Every row comes from one small tree of marks. The marks that hang from a mark follow it in brackets, in the order of their numbers. Every link used is in the known rows. Which tree was each row made from?
Known rows
Z753{Z498{Z76}}: [ 0.300  0.877  0.047  1.809  0.417 -0.544 -0.684  0.123 -0.668 -0.823
  1.443 -0.512  1.782  2.868 -2.895  0.392 -1.689 -0.206]
Z498{Z76{Z524{Z753}} Z265 Z748{Z388}}: [ 0.172 -1.142  0.731  0.820 -0.208  0.729  1.149  0.394 -0.075  0.106
 -2.431  0.115  0.660 -3.847  0.034  0.038 -0.043 -2.304]
Z76{Z524{Z753{Z498}}}: [-0.628  0.051  0.098  1.932  0.918  0.222  0.164 -0.302 -0.534 -2.139
  1.300 -0.167  0.777  4.044 -1.486  0.586 -2.494 -2.849]
Z76{Z388{Z748} Z524}: [-0.431  0.960 -0.888 -0.528 -0.111  0.091 -0.513  0.040  0.537  0.308
  0.843  0.424 -1.951  1.075  0.959  0.348 -0.076  0.933]
Z498{Z76{Z524} Z265{Z388} Z748}: [-0.420 -0.810  0.634 -0.101  0.070  0.270  0.335  0.607  0.416  0.359
 -1.434 -0.016 -1.928 -3.912  1.706 -0.540  1.985  0.618]
Z432{Z498{Z76{Z388} Z748}}: [ 0.035 -0.319  0.303 -1.145 -0.335  0.051 -0.267  0.968  0.085  1.219
 -0.949  0.355 -0.910  2.214  0.414 -0.690 -1.233  0.950]
Z265{Z388{Z748} Z498{Z76{Z524}}}: [ 0.344  0.276 -1.711 -0.998 -0.129 -0.219  0.625  0.031  0.561  0.882
  3.035  0.531 -2.687  0.187  2.145  1.058  0.780  0.442]
Z748{Z388}: [ 0.319  1.221 -0.875  0.821 -0.731 -0.160 -1.319 -1.908 -0.760 -1.241
  1.899  0.569  2.142  1.016 -1.638  0.320  0.513  0.988]
Z753{Z498{Z76{Z524} Z265 Z748{Z388}}}: [-0.232 -0.395  1.443  0.519 -0.346  0.470  0.771  0.545 -0.232  0.507
 -2.360 -1.134  0.616 -1.047 -0.035  0.000 -0.547 -0.699]
Z498{Z265 Z748}: [-0.552  0.155  0.401  2.132 -0.203 -0.227 -0.385 -1.363 -0.491 -1.074
 -2.675  0.108 -0.005 -2.011 -1.783  0.459  2.106  1.777]
Z265{Z388{Z748} Z498{Z76}}: [ 0.837  0.467 -1.677 -1.389 -0.408 -0.647  0.121 -0.868  0.295  0.545
  3.066  0.573 -0.948  0.643  0.932  1.229  0.905  1.007]
Z498{Z265}: [-0.159  0.654 -0.491  2.113  0.268 -0.515 -0.994 -1.362 -0.519 -1.311
 -1.216  0.227  1.172 -0.289 -2.151  0.273  2.606  1.227]
Z498{Z76}: [ 0.495  1.063 -0.814  2.364  0.188 -0.601 -1.059 -0.010 -0.539 -0.544
  1.590  0.348  0.922 -0.156 -2.800  0.123  0.056  0.967]
Z753{Z498{Z265{Z388}}}: [-0.261 -0.059  0.442 -1.026  0.384 -0.207 -0.633 -1.585 -0.162 -1.522
 -0.066 -0.533  1.704  2.618  0.299 -0.044  1.408 -0.058]
Z432{Z388 Z498}: [ 0.308  1.528 -0.603 -1.255 -0.236 -0.101 -1.150 -2.231 -0.858 -1.228
 -1.013  0.702 -0.158  5.580  0.598 -1.581 -0.124  1.129]
Z388{Z748}: [ 0.080  1.497 -1.033  1.700 -0.409 -0.661 -0.946 -1.988 -0.484 -1.084
  0.399  0.524 -0.105  1.611 -2.496  1.847  0.414  1.842]
Z753{Z498{Z265 Z748{Z388}}}: [-0.319 -0.069  1.271  0.041 -0.779  0.223 -0.050 -1.719 -0.640 -0.917
 -2.367 -0.829  2.242  0.816 -0.963  0.534  0.187  0.337]

Which tree is each row?
[-0.267 -0.383  0.654 -0.618  0.767  0.036  0.128  0.683  0.212 -0.141
 -0.033 -0.826  0.068  0.744  1.199 -0.539  0.712 -1.093]
Z753{Z498{Z76{Z524} Z265{Z388}}}
[ 0.097  0.044 -0.799  0.701 -0.747  0.323  0.828  0.498 -0.091  0.905
  1.754  0.227 -1.199 -1.967  0.844  0.149 -0.234  0.398]
Z265{Z498{Z76{Z524} Z748{Z388}}}
[-0.020 -0.562  0.665 -0.465 -0.006  0.113 -0.140  1.028  0.402  1.079
 -2.200 -0.063  0.030 -3.572  0.271 -1.043  1.241  0.887]
Z498{Z76{Z388} Z265 Z748}
[ 0.264  0.611 -1.827 -1.410 -0.508 -0.485 -0.153 -2.267  0.184 -0.572
  3.043  0.791 -1.038  1.995  1.205  1.506  1.522  1.482]
Z265{Z388{Z748} Z498}
[-0.562 -0.606  0.654 -0.054  0.230  0.487  0.403  1.989  0.652  1.473
 -2.215 -0.173 -1.667 -4.019  1.479 -1.295  1.114  0.394]
Z498{Z76{Z388 Z524} Z265 Z748}
[ 0.070  0.067  0.208 -0.264 -0.285  0.151 -0.534  1.038  0.240  0.766
  0.542  0.152 -0.328 -2.081 -0.083 -0.833 -0.715  1.126]
Z498{Z76{Z388} Z748}
[ 0.480 -0.492  0.395 -0.980  0.841  0.171 -0.090  1.111  0.069 -0.314
  1.722 -0.210  2.574  2.741 -0.647 -0.737 -3.249 -3.264]
Z524{Z753{Z498{Z76{Z388}}}}
[ 0.411 -0.901 -0.114 -0.892  0.524  0.061  0.942 -0.037  0.562  0.109
 -1.226  0.427 -0.818 -1.672  1.405  0.891  0.958 -2.237]
Z498{Z76{Z524{Z753}} Z265{Z388{Z748}}}
[-0.737 -0.808  1.562 -0.631  0.427  0.456  0.626  2.144  0.566  1.213
 -2.322 -1.126 -0.854 -1.007  1.337 -1.062 -0.637 -0.744]
Z753{Z498{Z76{Z388 Z524} Z265 Z748}}
[ 0.237 -0.354 -0.687 -0.811 -0.435 -0.076  0.293 -0.246  0.167  0.203
  2.675  0.420 -1.125 -1.451  1.361  0.067  0.685  1.195]
Z265{Z388 Z498{Z76 Z748}}
[-0.220 -1.248 -0.556 -0.611  0.400  0.664  1.448  1.989  0.709  0.997
  1.674  0.643 -1.786 -1.837  2.228 -0.823 -1.650 -2.283]
Z265{Z498{Z76{Z388 Z524{Z753}} Z748}}
[-0.239 -0.704  1.518 -1.027  0.216  0.169  0.183  1.215  0.276  0.840
 -2.330 -1.017  0.965 -0.594  0.171 -0.829 -0.527 -0.181]
Z753{Z498{Z76{Z388} Z265 Z748}}
[ 0.150  0.207 -0.912  1.866 -0.282 -0.320  0.277  0.064 -0.293  0.213
  1.387  0.341 -0.820 -1.353 -1.296  0.531  0.129  1.327]
Z265{Z498{Z76 Z748}}
[ 0.606 -0.779  0.749 -1.771  0.604 -0.091  0.769  0.427  0.471  0.568
 -2.052 -0.508  2.014  1.632 -0.286  0.579 -1.541 -3.032]
Z524{Z753{Z498{Z76{Z388{Z748}} Z265}}}
[-0.156 -0.148  1.101 -0.843 -0.066  0.181 -0.228  1.230  0.113  0.553
  0.396 -0.722  0.511  0.969 -0.203 -0.686 -2.458 -0.013]
Z753{Z498{Z76{Z388} Z748}}
